Each row was made from one walk, in order. Every step used is in the known rows, and no mark comes twice. Write each row's walk.
In the rows, zero is written as 128.
Known rows:
l h s y a: [126,112,95,37,125,174,128,120,176,156,84,114,121,73,150,120,130,143,121,62,158,131,128,111,128,120,122,97,94,78,164,145,175,142,128,161,87,133,91,94,130,135,118,96,81,85,140,98,139,160,149,113,162,174,164,136,183,123,131,127,89,88,164]
t a y: [125,111,121,61,123,166,119,131,161,133,123,98,131,105,140,113,135,138,120,117,137,110,105,129,124,131,117,97,108,102,148,136,126,135,127,117,109,130,81,85,162,149,126,99,77,134,111,128,123,145,141,114,143,155,130,113,125,127,101,131,86,105,162]
a y s h l: [105,127,112,43,122,132,153,111,178,169,104,119,137,72,164,123,134,147,128,77,157,120,140,118,139,122,126,95,95,82,182,149,154,145,137,156,86,110,78,86,116,137,121,84,70,95,140,88,135,160,137,98,125,163,191,107,170,123,152,119,70,112,151]
a y: [119,116,115,87,119,140,124,123,158,138,112,113,123,111,137,115,135,132,119,130,131,112,112,124,122,133,111,110,125,105,139,138,125,140,128,109,109,124,94,99,142,133,132,108,100,134,122,118,124,141,130,113,130,144,134,105,128,145,111,122,109,119,139]
b u: [123,108,106,117,100,121,150,128,154,146,90,130,100,95,118,117,143,128,111,156,132,129,96,127,123,137,110,111,142,122,145,137,119,143,145,97,110,141,108,112,120,106,146,113,130,105,133,120,118,146,139,105,126,132,146,110,135,165,121,125,130,126,122]
y s h: [114,122,115,84,116,126,141,106,173,167,108,130,128,85,148,118,135,154,119,112,140,121,133,104,130,125,124,108,113,89,159,149,142,141,134,137,101,118,83,107,123,125,131,97,97,109,130,103,131,144,130,102,125,150,163,113,163,146,140,113,105,115,137]
f k r l h s u b: [133,138,80,113,139,77,154,108,156,164,52,151,92,75,124,145,145,126,102,122,134,159,124,98,134,110,155,117,115,60,176,131,124,132,118,156,68,110,126,175,61,69,122,127,167,95,169,104,124,141,143,97,128,139,215,97,174,155,107,131,117,138,99]
d f k r b u: [138,118,106,154,126,87,141,105,136,133,94,128,83,121,95,134,153,107,106,216,105,137,94,125,130,117,161,127,120,85,127,110,78,124,110,78,121,120,120,159,93,64,134,145,181,145,153,129,117,119,141,114,120,99,153,100,111,198,63,125,131,126,126]
s h l r b: [121,148,116,114,122,99,157,104,158,174,102,134,127,88,132,142,164,134,130,138,129,125,140,106,153,145,141,118,107,106,171,171,134,139,112,138,112,109,117,136,73,81,116,115,136,81,173,116,119,140,143,104,129,123,195,91,161,163,134,93,89,133,97]
s u b r l: [129,106,95,145,101,57,146,127,144,163,68,143,97,73,124,136,166,117,106,152,137,160,111,125,142,124,120,111,142,99,161,144,105,137,145,144,84,126,112,160,68,78,130,114,159,104,147,122,112,151,150,89,129,137,193,86,129,150,122,110,130,151,89]
f k: [128,112,118,131,127,119,121,112,161,142,127,121,119,123,109,99,119,134,108,159,109,115,114,115,131,127,121,130,129,91,120,129,111,140,124,89,126,119,118,125,124,102,127,139,133,152,120,115,112,139,135,122,113,137,130,104,116,174,97,139,121,121,131]
e b r l h s u: [124,108,76,112,115,69,154,126,159,185,35,149,93,57,133,149,161,126,115,116,148,159,128,113,144,118,133,112,131,93,187,152,152,139,134,167,64,129,105,166,45,67,123,109,160,68,159,105,126,161,147,93,132,158,219,98,181,152,151,108,126,136,113]
e b r k: [134,96,120,170,134,79,121,121,147,149,100,138,111,123,100,115,163,115,113,194,120,126,113,141,147,121,131,136,138,105,136,146,113,132,133,103,120,109,105,169,71,72,124,139,154,132,127,131,104,138,159,117,115,142,141,81,101,188,114,111,135,130,111]
u b r l h s y: [127,119,82,92,116,100,143,127,157,172,58,138,102,59,123,134,167,125,120,99,160,156,121,121,154,114,126,108,109,74,179,163,146,140,129,167,60,122,102,152,69,92,114,110,137,63,159,112,131,167,155,87,149,160,211,102,178,152,139,105,112,142,108]
m x: [101,110,123,134,100,125,139,118,156,149,107,116,119,125,134,119,130,129,118,164,111,120,96,119,137,134,110,127,159,122,136,143,115,148,124,88,129,131,106,145,122,123,140,132,119,139,112,130,122,120,129,126,130,136,133,110,116,169,116,107,143,131,115]
e b: [116,109,112,134,115,104,141,113,152,143,93,128,112,115,125,112,147,125,107,151,120,125,112,127,134,130,130,116,148,112,148,154,122,137,117,104,115,133,99,148,109,106,126,123,132,130,128,141,119,131,139,115,123,141,139,101,112,165,126,118,140,132,117]
t a y s h l: [109,125,117,18,126,157,149,117,181,163,111,101,142,64,163,120,135,155,130,63,163,116,131,124,139,123,131,78,76,78,193,145,156,138,134,167,85,117,66,71,136,153,112,73,48,97,128,97,135,160,146,99,136,174,185,113,168,105,144,128,48,100,171]
l h s u b: [120,120,92,99,127,101,166,112,157,147,51,163,97,78,139,125,154,125,108,101,139,152,127,114,129,119,140,102,140,95,178,155,153,139,137,172,75,132,108,145,92,102,130,111,128,89,165,119,145,155,138,88,161,149,185,106,171,135,156,120,134,126,107]
x m b r l h s: [106,114,107,142,91,87,141,127,159,191,66,139,101,90,120,136,162,121,130,150,130,142,94,132,135,127,147,117,130,97,179,160,133,135,102,116,69,129,94,187,63,82,126,119,152,79,131,126,126,147,143,91,119,150,204,92,168,192,147,84,132,163,111]
d f k r l h s u b: [134,131,82,123,150,67,151,107,155,161,70,152,92,87,112,138,133,123,102,140,129,157,128,97,144,94,162,123,114,39,161,120,117,130,118,147,71,103,134,172,61,64,110,136,175,117,169,103,129,139,147,101,127,130,209,95,165,166,95,140,123,127,115]
x m b: [98,103,132,160,92,107,139,121,147,149,100,129,111,132,132,110,148,119,118,172,106,118,78,146,115,136,142,114,158,124,144,149,110,135,101,76,111,135,92,168,114,119,135,125,127,137,107,151,121,123,133,105,120,132,135,96,104,183,132,94,153,149,115]
s u b r: [126,103,109,146,116,81,150,122,141,144,75,160,96,96,129,123,172,104,107,162,129,157,107,134,124,129,122,106,151,117,149,148,112,135,148,151,100,127,104,144,88,87,139,121,151,114,150,135,120,143,147,92,143,135,169,87,124,159,128,103,149,142,100]
a y s u b: [114,107,105,75,122,103,169,120,154,137,67,144,109,79,164,131,156,121,108,97,147,142,112,134,111,113,134,84,129,91,167,139,137,128,142,177,74,116,69,113,120,131,129,83,88,123,141,127,137,149,141,83,153,154,164,95,133,105,143,120,127,126,119]
t a y s h: [113,119,118,26,130,164,137,124,178,152,113,108,141,76,165,121,138,156,124,80,156,112,120,118,124,123,130,85,84,82,172,143,154,133,132,159,85,117,59,75,156,160,120,70,50,112,112,113,138,151,142,98,145,168,159,119,160,109,127,119,71,98,175]
k r l h s u b: [132,141,78,99,125,84,158,111,154,167,42,149,91,70,138,154,156,127,107,114,148,159,128,97,133,116,145,109,125,79,188,144,127,137,122,164,62,122,116,166,65,82,130,113,160,75,176,105,130,138,138,95,141,141,217,101,192,144,127,114,119,141,93]
x m: [110,111,130,142,96,119,132,117,155,150,109,119,115,128,135,109,139,129,114,163,119,118,94,128,116,142,124,115,151,116,134,141,114,145,115,77,119,129,110,141,120,113,142,131,120,138,111,139,122,132,128,115,129,135,135,110,118,172,126,106,140,138,123]
t a y s: [121,113,119,40,123,170,132,125,168,140,116,93,135,91,150,117,136,141,124,93,148,115,114,125,121,120,124,84,93,84,159,133,138,129,126,146,91,123,54,76,161,158,126,82,61,132,111,120,130,148,144,105,141,166,143,112,143,114,114,134,82,103,165]
u b r l h: [129,130,101,136,115,74,134,121,149,174,83,142,105,88,101,130,167,124,115,151,141,148,118,113,155,131,128,121,122,90,168,165,114,140,124,132,83,118,117,176,74,77,122,126,166,86,150,125,118,148,157,91,120,139,195,92,151,168,114,110,117,151,102]
a y s: [117,115,114,67,117,143,137,117,164,148,106,112,128,98,149,120,136,135,120,109,142,116,120,120,118,120,119,98,111,87,151,135,134,134,129,137,92,116,66,89,143,139,132,93,82,130,124,112,131,145,133,104,128,156,146,104,144,131,121,126,103,116,143]

Write each row's walk:
[142,102,125,156,127,102,105,121,153,155,122,128,118,122,98,112,148,123,118,192,119,119,117,131,143,128,115,138,124,100,123,134,107,136,142,95,124,108,116,138,88,81,135,141,145,134,125,107,103,143,150,120,113,137,137,86,120,188,102,115,117,121,117]	b r k
[109,121,115,50,123,139,140,115,175,158,106,126,134,81,162,125,136,150,123,93,149,116,127,112,123,125,124,99,101,86,162,145,151,139,135,149,86,111,71,86,135,142,129,80,70,110,125,106,138,150,131,97,133,157,162,109,161,126,139,109,93,109,153]	a y s h
[136,134,125,135,140,110,132,116,164,170,132,125,135,116,103,121,137,130,129,162,126,114,136,117,153,134,121,135,116,91,136,149,128,137,130,110,126,91,133,124,74,77,116,138,138,113,153,100,98,144,160,124,107,133,159,78,144,182,116,125,91,118,98]	h l r k
[127,114,119,149,112,100,135,115,143,145,101,147,105,113,110,112,173,107,113,175,127,144,109,133,137,130,119,113,140,111,145,156,101,136,134,126,112,124,98,146,99,91,132,133,148,120,143,146,119,139,151,98,132,135,157,90,116,181,120,105,141,151,101]	u b r
[130,139,125,121,147,105,136,115,172,180,132,140,140,101,115,125,139,143,130,144,133,114,142,108,159,137,127,136,107,88,146,158,143,142,136,122,121,86,136,123,66,79,113,124,125,90,151,92,105,148,158,114,110,136,176,84,159,178,129,113,83,113,108]	s h l r k
[126,128,101,88,122,143,134,108,170,159,90,132,116,96,125,116,132,140,121,114,134,125,134,103,135,128,124,116,123,93,164,152,152,143,125,130,96,130,106,120,113,109,133,123,121,95,149,103,137,150,127,112,137,152,165,115,182,160,137,124,111,117,130]	l h s
[133,127,99,119,110,97,117,124,159,187,96,126,114,89,105,133,148,137,123,148,139,137,126,102,151,138,116,128,112,96,156,153,120,144,128,115,92,120,121,149,83,80,130,126,161,87,140,102,112,150,145,108,109,143,188,103,170,172,106,111,100,131,122]	b r l h
[141,125,128,142,142,118,119,122,160,161,134,135,132,127,103,121,141,129,125,176,119,108,125,110,138,134,119,139,123,93,115,146,124,131,129,102,126,91,126,129,92,84,121,135,140,125,137,114,101,134,156,122,116,126,134,81,133,186,100,117,117,116,100]	l r k
[136,145,97,117,137,102,114,109,159,175,108,120,111,110,104,134,125,140,112,154,125,129,123,86,138,130,142,136,101,72,145,130,103,139,103,95,102,104,136,160,94,76,123,142,172,112,143,96,106,125,141,123,95,130,181,104,166,182,69,132,98,124,127]	f k r l h
[112,150,117,79,126,129,160,106,179,194,118,139,140,79,145,130,144,142,134,105,152,128,150,96,142,134,122,107,99,84,170,166,154,138,128,162,99,97,97,97,85,101,116,98,107,75,162,96,121,145,150,101,113,143,200,94,189,160,151,103,86,121,115]	y s h l r
[134,114,84,70,115,122,135,128,164,173,59,124,106,50,132,134,163,126,119,79,170,158,122,122,150,110,127,95,90,60,183,155,153,136,128,185,58,124,91,141,82,102,108,96,115,62,152,112,132,169,172,89,156,174,211,115,171,129,129,116,95,127,129]	u b r l h s y a
[125,120,90,63,126,153,135,121,168,156,80,127,115,84,141,118,135,141,122,82,146,127,125,109,134,123,120,109,115,88,158,151,168,146,125,144,89,129,102,107,115,124,124,110,105,87,145,98,139,158,132,110,152,159,166,124,188,146,138,117,105,106,142]	l h s y
[118,143,105,112,109,93,182,117,156,175,76,144,106,69,126,149,175,127,124,147,142,140,118,116,148,149,142,108,112,119,178,167,139,137,126,138,101,120,119,131,64,71,128,104,141,54,178,120,122,149,148,88,131,117,206,96,167,165,143,93,98,136,98]	s h l r b u
[133,137,118,134,117,112,141,109,146,154,105,130,118,114,116,141,166,119,123,169,114,124,123,107,133,143,135,121,124,109,140,160,116,127,103,116,119,115,110,140,98,84,128,125,148,116,157,139,115,126,140,109,134,117,151,89,136,175,104,99,121,135,92]	l r b
[127,131,97,104,111,105,126,118,164,173,97,116,119,89,114,127,128,152,119,124,135,122,128,96,151,135,123,126,119,87,158,150,127,148,119,104,91,125,127,147,105,101,126,119,142,99,134,98,116,146,137,112,114,145,173,112,165,153,111,128,98,123,122]	r l h
[138,110,81,53,114,143,119,128,173,182,74,108,115,49,137,137,144,140,128,76,168,147,130,113,145,117,114,103,83,65,172,143,161,140,132,167,69,127,94,116,93,105,114,96,109,64,143,87,124,171,161,104,146,175,200,123,191,135,121,118,79,109,151]	b r l h s y a
[109,143,103,59,116,108,191,118,165,179,67,138,114,54,153,162,177,127,134,107,161,138,118,123,135,135,148,88,88,95,190,161,156,124,124,178,74,105,79,100,77,95,122,70,99,51,176,113,133,160,154,74,138,135,218,91,181,131,152,94,81,126,118]	a y s h l r b u
[124,102,98,65,114,97,155,138,156,159,68,121,111,51,152,143,170,124,116,98,166,155,106,138,132,109,131,78,98,75,185,136,127,122,144,194,55,117,58,118,102,121,118,71,96,103,131,124,123,160,162,75,147,166,201,90,141,97,122,120,93,131,131]	t a y s u b r l
[129,129,107,133,106,106,163,121,144,155,78,140,97,96,114,147,175,115,119,177,124,135,101,118,129,145,133,116,130,122,145,153,120,126,118,117,107,125,109,135,89,75,139,111,156,88,163,141,116,134,148,94,137,109,163,93,142,175,114,99,131,140,90]	l r b u
[117,139,124,69,154,121,149,119,181,184,123,133,148,83,142,137,143,144,136,103,157,112,147,115,146,125,133,114,80,65,159,153,161,131,137,162,92,70,97,96,81,103,107,94,84,90,150,86,117,155,162,100,115,153,191,78,175,143,139,113,66,107,127]	a y s h l r k
[139,105,128,170,128,82,124,118,143,143,109,145,110,123,93,111,169,109,112,193,120,133,110,143,150,121,129,129,134,97,134,146,103,133,141,111,117,106,110,163,81,77,128,142,151,133,136,132,109,139,163,105,124,133,145,77,102,183,110,115,133,142,96]	u b r k
[125,139,125,101,144,110,149,109,179,191,124,139,144,88,127,128,140,148,134,124,145,117,153,105,157,126,134,124,92,70,159,156,153,135,134,150,103,78,109,115,67,88,111,111,110,88,156,84,111,152,158,106,108,143,189,81,177,163,143,114,78,110,111]	y s h l r k
[115,141,104,91,108,96,191,108,165,186,69,143,110,57,139,152,174,131,128,126,151,141,127,114,144,136,147,98,101,99,188,164,147,129,124,165,85,114,92,122,65,78,126,87,124,51,178,111,128,154,151,81,129,125,218,93,182,150,155,95,93,134,102]	y s h l r b u
[130,130,88,86,109,117,133,116,171,176,83,118,117,75,120,127,127,152,122,101,140,126,137,96,151,120,122,122,115,74,174,149,144,144,120,122,78,131,115,134,95,100,127,115,130,85,144,89,129,158,130,108,124,154,190,113,188,149,132,131,95,127,119]	r l h s
[134,115,79,96,113,92,139,127,164,190,56,143,101,56,129,145,146,136,122,113,148,151,133,103,140,123,115,117,117,87,176,140,149,142,143,161,68,128,115,134,63,75,136,112,153,68,160,81,125,165,138,98,131,156,215,103,200,152,137,110,106,127,119]	b r l h s u
[131,103,86,128,101,72,155,125,152,163,53,146,93,60,127,134,166,117,108,131,145,161,120,127,142,110,121,106,138,87,175,142,122,137,148,162,69,132,101,149,60,78,130,113,148,93,158,111,122,159,144,87,142,150,206,87,150,150,143,114,130,155,88]	h s u b r l
[124,122,79,96,114,79,164,118,161,165,44,150,97,57,135,135,148,138,105,93,146,153,128,107,145,114,138,107,131,78,188,151,146,142,132,167,59,132,117,158,74,94,123,107,137,80,161,104,134,160,138,87,147,153,209,103,178,125,151,127,118,138,97]	r l h s u b
[104,104,97,137,95,72,154,134,155,192,41,152,91,72,140,147,162,118,126,137,135,153,93,132,125,125,148,108,139,104,184,148,142,134,119,142,59,130,98,186,51,77,132,109,153,75,141,116,128,153,137,85,129,148,214,91,175,168,158,83,141,154,110]	x m b r l h s u
[132,117,80,78,114,123,125,130,164,184,72,121,110,60,127,137,147,136,130,96,158,142,128,111,148,120,110,117,103,77,169,149,152,146,129,151,72,123,106,126,77,92,123,110,132,66,150,87,124,169,144,103,135,163,204,111,199,158,130,109,95,125,130]	b r l h s y
[107,150,117,47,133,139,162,116,182,185,115,134,145,77,157,138,144,138,139,85,162,124,143,106,132,134,123,96,87,81,173,162,163,137,131,174,87,88,82,78,100,118,114,81,81,76,157,97,127,152,151,94,120,152,201,92,187,140,147,105,73,114,133]	a y s h l r
[122,116,93,51,127,98,156,138,158,172,58,133,112,46,149,148,171,128,117,84,172,158,113,123,136,116,142,76,88,71,195,148,143,124,137,208,44,112,70,131,98,114,117,71,105,79,144,119,132,162,168,71,148,168,215,97,174,97,127,118,85,122,142]	t a y s u b r l h
[129,118,92,129,117,55,149,126,146,175,58,157,95,71,121,142,167,122,108,137,144,163,118,112,146,131,131,114,132,95,172,156,123,141,138,157,72,120,124,172,61,73,126,114,168,78,157,118,119,154,152,86,133,141,208,93,160,147,127,108,127,141,99]	s u b r l h
